Each row was made from one path, in order. Every step used is in the known rows, and no mark comes twice. Write each row's path.
Known rows:
gomu, zeva, dusi, panem, dasil, tutav: [-1.65  1.84 -0.86  0.01  1.53 -0.30  1.81  0.69 -1.08 -0.08  0.31 -0.64
 -0.74 -1.88  1.88 -0.15 -3.53 -0.16 -1.09 -0.78  0.13]
dasil, tutav, mefuf: [ 5.59 -0.25  0.55 -0.10  0.34 -0.13  0.96 -0.16  1.56  2.12 -1.44  1.55
 -1.01  0.12 -1.94 -4.43  1.07 -0.24 -0.11  0.53 -1.80]
panem, dasil: [-0.50 -0.72 -0.39  1.26  1.48 -1.57  2.79  0.45  0.72 -0.01 -0.88 -0.22
 -0.36  1.44 -1.83 -1.82 -2.63  1.35  0.01 -0.33 -0.13]
tutav, dasil, panem, gomu: [ 1.13 -3.27 -0.98  3.75  1.84 -1.50  0.58 -0.39  1.00  0.47 -0.49  2.17
  0.24  1.14 -2.59 -2.15  0.74  0.07 -0.08  1.56 -0.58]
panem, dasil, tutav, mefuf, zeva, sonuf: [ 2.68 -1.72 -0.68  1.44  1.30 -1.39  1.74 -0.20  0.42  1.54 -1.47  0.65
 -1.31  1.73 -2.43 -2.77 -2.40  0.63 -0.77 -1.04 -0.31]
deko, zeva, dusi, panem: [-1.12  0.71 -0.08 -0.27 -0.19  1.27  1.15  1.85  0.46 -0.09  2.72 -2.23
 -1.31 -5.77  3.03 -0.41  0.03 -0.45  0.97  0.14 -1.42]
dusi, panem: [-0.46  0.46 -0.19 -0.71  0.67 -1.23 -1.68  1.37 -0.12 -0.52  0.08 -0.72
 -0.56 -2.01 -0.89 -0.51 -1.92  0.57  1.96 -0.94  0.14]
tutav, mefuf, zeva, deko: [-1.41  0.23  1.41  0.95 -2.63 -1.63 -1.96  1.70  0.86  5.24 -1.22  1.68
 -2.88 -2.86  2.22 -4.45  1.73 -1.09 -0.97  1.58 -1.66]
mefuf, zeva, dusi, panem, gomu: [-3.68  0.47 -1.40  0.66 -0.59 -1.95 -1.62  0.84 -2.06  1.72  0.72  1.54
 -2.28 -4.08  2.27  0.49 -0.90 -1.20 -0.01 -0.78 -0.96]
panem, dasil, tutav, mefuf, zeva: [ 3.08 -1.39 -1.20  1.61  1.21 -0.89  1.34 -0.62  0.78  0.95 -1.76  1.06
 -0.80  1.60 -2.81 -2.54 -1.43  0.58 -1.09 -1.61 -0.18]
deko, zeva, dusi, panem, dasil: [-1.08  0.06 -0.50  0.28  0.31  1.31  1.39  1.68  0.53 -0.49  2.58 -2.47
 -1.16 -4.90  2.27 -0.01 -0.78 -0.25  0.66 -0.74 -0.92]
deko, zeva, dusi: [-1.19  0.99  0.45 -0.17 -0.49  1.06  3.02  1.64  0.79  0.81  2.45 -1.66
 -1.48 -5.24  3.65 -1.62  0.75 -0.42  0.43  1.69 -2.21]
dasil, tutav: [ 4.40  1.12 -0.17 -0.83  1.43 -0.12  2.95 -0.77  0.28  0.47 -0.91  1.27
 -0.22 -0.04 -1.66 -3.18 -0.13  0.90 -0.08  1.39 -1.56]
tutav, dusi, zeva, deko: [-0.26 -2.50  0.31  1.51 -0.69 -1.76 -0.16  0.48  0.81  3.47  1.16 -0.18
 -1.25 -2.02  2.96  0.17 -2.38 -0.93 -1.15  0.22  1.04]
zeva, dusi, panem: [-1.27  0.62 -0.63 -0.93  1.27 -0.32  0.49  1.73  0.12  0.80  2.53 -1.01
 -1.22 -3.79  0.24 -0.50 -2.76 -0.46  1.74 -1.33 -1.55]
dasil, panem, gomu: [ 0.76 -2.66 -1.06  3.33  1.66  0.09 -0.96 -0.79 -0.57 -0.73 -1.10  2.38
 -0.62  0.22 -0.18 -2.24  0.85 -1.79  0.61  1.84 -1.07]
dusi, zeva, deko: [-2.71  0.73  1.92  0.20 -2.41 -0.97 -0.40  1.68 -0.60  1.78  0.15 -0.34
 -0.85 -0.80  2.76 -0.76 -1.42 -0.76 -1.34  2.72  0.29]
zeva, dusi, panem, gomu: [-1.84 -0.80 -0.07  0.57  1.06 -0.57 -0.75  1.98 -0.45  0.23  2.22 -0.14
 -1.49 -2.79  0.36  0.71 -1.98 -1.40  1.16 -1.72 -1.30]
dusi, tutav, dasil, panem, gomu, zeva, sonuf: [ 2.50 -1.88 -1.09  0.37  1.84 -2.11 -0.56  1.33  0.18  0.13 -1.44  0.09
 -0.42  1.84 -1.06 -1.12 -2.13  0.31  0.90  0.24  0.94]
panem, gomu, zeva: [-3.43 -0.71  2.09  2.85 -0.59 -2.25 -0.11  1.41 -1.54 -0.11 -1.84  2.22
 -1.38  1.00  2.78 -0.01  0.68 -1.59 -1.63  1.92 -0.13]

Write each row's path:
[ 1.10 -0.90 -1.27  0.14  1.90  0.23  0.07  1.21  0.74  0.68  1.93 -0.93
 -1.13 -2.20 -1.70 -0.62 -3.24 -0.60  0.93 -3.31 -1.00] | zeva, dusi, panem, dasil, tutav, mefuf
[-3.39  1.81 -0.47  0.16  1.05 -0.86  1.52  1.27 -1.01  0.17  0.47 -0.90
 -0.94 -2.19  2.57 -0.10 -3.62 -0.24 -0.76 -0.49  0.15] | gomu, zeva, dusi, panem, dasil
[ 3.70 -2.14 -1.69  0.41  1.90 -1.53 -1.05  0.93  0.99 -0.35 -1.36  0.54
  0.09  1.76 -2.49 -1.11 -0.87  0.37  1.28 -0.58  0.63] | dusi, tutav, dasil, panem, gomu
[-2.47 -1.38  1.10  2.55  0.20 -2.12 -0.13  1.88 -1.03  0.11 -0.70  1.62
 -1.28  0.83  1.96  0.90 -0.34 -1.66 -1.50  0.33  0.00] | panem, gomu, zeva, dusi, tutav, dasil
[ 2.98 -2.27 -1.31  1.93  2.02 -0.38  2.22 -0.89  0.68  0.65 -0.27 -0.01
 -0.13  1.42 -1.84 -0.48 -3.47  0.77 -1.89 -1.80  1.06] | panem, dasil, tutav, dusi, zeva, deko
[-0.95  1.45 -1.25 -0.20  1.43 -0.71  1.87  0.91 -0.37  0.79 -0.01 -0.30
 -0.66 -1.57  2.41 -1.31 -2.60 -0.36 -0.56  0.73 -0.17] | gomu, zeva, dusi, tutav, dasil, panem
[ 0.99 -2.57 -1.34  3.07  1.45  0.36 -2.17 -0.02 -0.54 -0.23 -1.25  1.86
 -1.13 -0.04  1.13 -1.80  0.16 -2.85  0.05  0.49 -0.48] | dasil, panem, gomu, zeva, dusi, tutav, mefuf
[-0.87 -0.41  0.43  0.72 -2.05 -1.86 -1.49  1.49  1.03  4.81 -0.41  1.58
 -2.96 -3.06  1.71 -3.80  1.04 -1.76  0.10  0.16 -2.14] | tutav, mefuf, zeva, dusi
[-1.49  0.90 -2.59  0.03  0.50 -1.22 -0.29 -0.06 -1.68  1.39  0.67  0.95
 -1.71 -3.61  0.72 -0.02 -2.16 -0.20 -0.26 -1.69 -0.67] | mefuf, zeva, dusi, panem, dasil, tutav
[ 0.05 -2.72 -1.21  3.77  2.00 -1.21  1.03 -0.26  0.58  0.61  0.04  1.92
  0.03  0.38 -1.30 -1.61  0.03 -0.40 -0.70  1.32 -0.57] | tutav, dasil, panem, gomu, zeva, dusi
[-3.39  2.42 -0.03 -0.43  0.56 -0.87  1.29  1.44 -1.10  0.64  0.60 -0.67
 -1.13 -3.00  3.33 -0.50 -2.83 -0.48 -0.47  0.40 -0.32] | gomu, zeva, dusi, panem
[-1.07  1.16 -0.50  0.40  1.01 -0.33  0.83  0.98 -0.47  0.69  0.05 -0.48
 -1.12 -1.80  1.73 -0.79 -2.96 -0.72 -1.11 -1.19  0.02] | gomu, zeva, dusi, panem, dasil, tutav, mefuf
[ 3.02 -0.69 -1.16  0.96  2.43 -0.48  3.36 -0.75  0.54 -0.58 -1.17  0.37
  0.08  2.12 -3.27 -1.98 -2.47  1.51 -0.66 -0.94 -0.17] | panem, dasil, tutav
[ 4.25  0.11 -0.53  0.00 -0.05 -0.27  0.44 -0.40  0.66  2.93 -0.87  2.03
 -1.70 -1.47 -0.74 -3.73  0.89 -0.81 -0.61 -0.07 -2.01] | dasil, tutav, mefuf, zeva, dusi
[-0.07 -3.55 -0.54  2.51  1.14 -2.24 -2.15  0.49  0.13  1.17  0.43  0.42
 -1.32 -1.90  1.61  1.77 -2.19 -1.08 -0.07 -2.53  1.61] | tutav, dusi, panem, gomu, zeva
[-2.44 -0.77  0.67  1.62  0.23 -1.66 -3.21  1.70 -1.62 -1.52 -0.87  0.50
 -0.91 -0.61  0.78  1.57 -1.18 -1.03  0.19 -1.15  1.09] | dusi, panem, gomu, zeva
[ 1.93  0.34 -0.02 -1.58 -1.22 -1.62 -2.85  2.41  0.89  2.96 -1.88  0.21
 -2.09 -1.04  0.82 -2.73 -0.18 -0.43  0.66 -0.57 -0.12] | dusi, tutav, mefuf, zeva, deko
[-0.74 -1.23 -0.37  1.23 -1.36 -1.74 -2.59  1.47  0.83  3.73 -0.35  0.96
 -2.69 -2.58  0.50 -2.55 -0.22 -1.55  0.19 -1.81 -1.12] | tutav, mefuf, zeva, dusi, panem, dasil
[ 4.64 -1.35 -0.58  0.54  0.91 -0.16  1.36 -1.09  0.49  1.99  0.23  0.81
 -0.47 -0.77  0.18 -0.98 -1.56 -0.23 -1.52 -0.03  0.22] | dasil, tutav, dusi, zeva, deko
[-2.16 -1.46  1.65  2.36 -0.55 -1.77 -1.33  2.26 -0.85  0.67 -1.12  1.63
 -1.97  0.47  2.70  0.18  0.17 -2.60 -1.23  0.06 -0.32] | panem, gomu, zeva, dusi, tutav, mefuf
[ 3.64 -2.73 -1.75  1.90  2.17 -0.97  2.23 -1.22  0.75  0.06 -0.61  0.17
 -0.01  1.99 -2.44 -0.28 -3.43  0.67 -1.17 -2.30  1.16] | panem, dasil, tutav, dusi, zeva
[-1.18 -0.45 -2.60  0.89  0.27 -1.81 -1.07  0.34 -1.33  1.86  0.13  1.91
 -1.81 -2.58  1.37 -0.32 -0.66 -1.08 -0.13 -0.48 -0.81] | mefuf, zeva, dusi, tutav, dasil, panem, gomu
[ 2.10 -0.75 -1.61  0.29  2.36 -0.43 -0.84  0.19 -0.15 -1.83 -0.41 -0.79
  0.12  0.16 -3.45  0.22 -3.36  1.17  0.87 -3.15  1.09] | dusi, panem, dasil, tutav
[ 3.81 -1.65 -0.66  1.47  1.70 -0.52  1.93 -0.32  1.43  0.55 -1.53  0.55
 -0.46  2.23 -3.47 -2.86 -1.65  0.71 -0.69 -1.54 -0.32] | panem, dasil, tutav, mefuf
